Each row was made from one small tree. Brackets hold a mark, then the marks that hang from it, in alphabetical order. Every link used is in the known rows. Write each row's tree.
In the rows, 128 means zero.
Known rows:
(fuvek bagigiv (dotug fasa) vuzas): [115 145 146 109 131 134 171 109 130 125  97 132 100 102 157 116 191 204
 163 109 126 158]
(dotug (fuvek bagigiv fasa vuzas)): [136 158 113 151 113 150 147 136 144 126 123  77 133 112 138 132 166 118
 154 153 131 112]
(fuvek (vuzas dotug)): [144 149 126 119 127 121 122  79 149 168 189  61  88 122 136 132 165 190
 153 117  97  97]
(bagigiv dotug): [148  86 151 144 138 128 112 168 165 145 139 109 152 125 131 109 117 167
 116 121 106 121]
(bagigiv (fuvek fasa vuzas)): [143 187 107 148 109 153 137 120 150 119 177  26 105 139 126 148 115 113
 160 158 132  61]
(vuzas dotug): [140 134 155 123 143 114 105 119 141 165 181 104  93 123 145 132 169 185
 131 133  95 112]
(fasa (fuvek (bagigiv dotug))): [163  93 173 105 150 132 111 154 135 163 125 184 163 122 155  98 106 162
 130 134 105 157]
(vanak (fasa (fuvek bagigiv))): [132 120 161  82 156 126 121 133 133 179 129 215 136 126 166  94 121 154
 145 140 100 175]
(dotug (fuvek fasa)): [150 157 112 171 122 138 118 178 158 118 122  72 132 130 133 133 165  98
 123 158 134  95]
(dotug fuvek): [133 131 126 164 118 133 131 176 159 125 125 128 124 123 142 120 168 130
 123 131 113 117]
(fasa dotug (fuvek bagigiv)): [139 140 126 108 161 137 166 135 103 139 124 211 147 124 144 117 146 141
 146 149 117 150]
(vanak fasa): [118 119 135 118 146 123 122 144 156 161 147 152 121 131 147 107 133 155
 134 133 101 139]
(fuvek fasa): [162 156 125 144 142 135 111 153 153 126 153  55 131 145 127 127 132 121
 125 165 128  92]
(fasa dotug (fuvek bagigiv vuzas)): [143 156 106 102 147 143 179  97 107 144 139 170 140 123 137 117 149 143
 163 135 116 138]
(dotug fasa): [127 135 146 145 144 118 122 170 170 118 161 141  94 136 154 106 136 177
 141 110 113 113]
(fasa dotug): [125 139 102 148 149 135 166 147 130 118 148 129 132 129 123 129 155 140
 132 143 117 114]
(fuvek dotug fasa vuzas): [168 183  98 117 125 144 142 101 141 132  98   4 128 132 115 138 177 133
 138 148 136 102]
(fasa (fuvek dotug)): [175 151 141  93 145 127 127 136 130 150  85 147 133 133 145 114 159 149
 122 133 112 143]
(vanak (fasa dotug)): [104 132 111 123 155 130 162 136 136 147 137 169 129 126 135 119 148 141
 134 138 108 138]
(fuvek bagigiv dotug fasa): [147 149 149 115 146 145 144 139 112 125  74  91 144 110 140 135 183 149
 128 175 139 154]
(fasa dotug fuvek): [157 153 105 119 159 131 153 139 124 138 136 170 141 141 132 117 139 123
 133 141 116 119]
(dotug fasa (fuvek bagigiv vuzas)): [104 139 140 153 115 135 159 150 160 119 129 152  97 103 165 112 176 168
 167 104 126 127]

Write each row's tree:
[115 155  70 167 119 143 185 130 138 117 127 111 127 116 118 135 185 123
 142 125 124 102] | (fasa (dotug (fuvek vuzas)))
[149 168 122 106 131 150 159  95 114 132  93  47 136 108 131 136 183 152
 150 159 137 138] | (fuvek bagigiv dotug fasa vuzas)
[152 140 141  75 152 121 124 129 136 173  79 179 133 130 155 105 153 148
 122 130 103 167] | (vanak (fasa (fuvek dotug)))
[120 113 172 156 123 135 124 189 168 116 157 133 110 123 153 121  99 165
 140 112 125  95] | (bagigiv (dotug fasa) fuvek)
[180 165 114  88 131 132 143 100 134 157  96 108 125 135 137 114 157 154
 141 118 113 128] | (fasa (fuvek dotug vuzas))
[137 128 161  64 154 127 135 128 119 176  71 208 138 115 166 102 157 161
 134 140 105 199] | (vanak (fasa (fuvek bagigiv dotug)))
[160 138 161  83 148 133 138 135 111 149  73 185 141 116 159 111 164 166
 132 142 114 178] | (fasa (fuvek bagigiv dotug))
[103 131 181 144 133 117 124 155 141 144 138 172  78  92 177 126 203 195
 145 115 109 136] | (vuzas (dotug fasa (fuvek bagigiv)))
[132 169  92 136 142 156 180  98 115 120 145  76 142 120 119 139 158 126
 165 165 139 112] | (fuvek bagigiv (fasa dotug) vuzas)
[102 143  91 156 123 151 199 126 120 118 124 143 133 101 131 133 190 137
 154 134 126 129] | (fasa (dotug (fuvek bagigiv vuzas)))
[151 145 124 151 108 156 124 135 160 128 159  20 138 131 122 142  94 122
 146 145 131  66] | (bagigiv dotug (fuvek fasa vuzas))
[130 112 136 166 112 131 128 167 187 129 118 108 123 115 145 106 141 163
 136  85 119 101] | (bagigiv (dotug fasa (fuvek vuzas)))
[141 133 169 109 154 121 122 159 144 136 141 208 111 129 175  95 128 172
 153 118 114 145] | (dotug (fasa (fuvek bagigiv)))
[134 147 157 141 132 132 112 141 128 151 136 102 110  98 152 145 202 153
 132 161 119 121] | (vuzas (dotug (fuvek bagigiv fasa)))
[151 129 148 156 121 151 113 175 153 122 149  57 143 131 128 140  94 119
 127 161 132  80] | (bagigiv dotug (fuvek fasa))
[150 196 108 129 107 155 157 110 133 115 115  14 109 128 126 156 155 120
 151 158 141  86] | (bagigiv (fuvek dotug fasa vuzas))
[ 95 131 101 142 139 132 167 156 139 139 107 180 129 115 135 124 175 123
 128 136 114 140] | (vanak (fasa (dotug fuvek)))
[156 155 122  68 138 126 139  93 139 181  88 147 126 133 148 107 153 152
 138 119 102 155] | (vanak (fasa (fuvek dotug vuzas)))
[112 140 165 113 135 121 137  88 137 158 179 128  73 102 163 122 175 218
 179 109 104 124] | (fuvek bagigiv (vuzas (dotug fasa)))
[159 164 133 114 139 119 122 125 167 140 161 145  97 147 156  97 125 163
 160  96 114 104] | (dotug (fasa (fuvek vuzas)))
[152 150 138  73 142 114 108  78 147 205 155 150 105 133 154 111 142 165
 151 115  88 129] | (vanak (fasa (fuvek (vuzas dotug))))
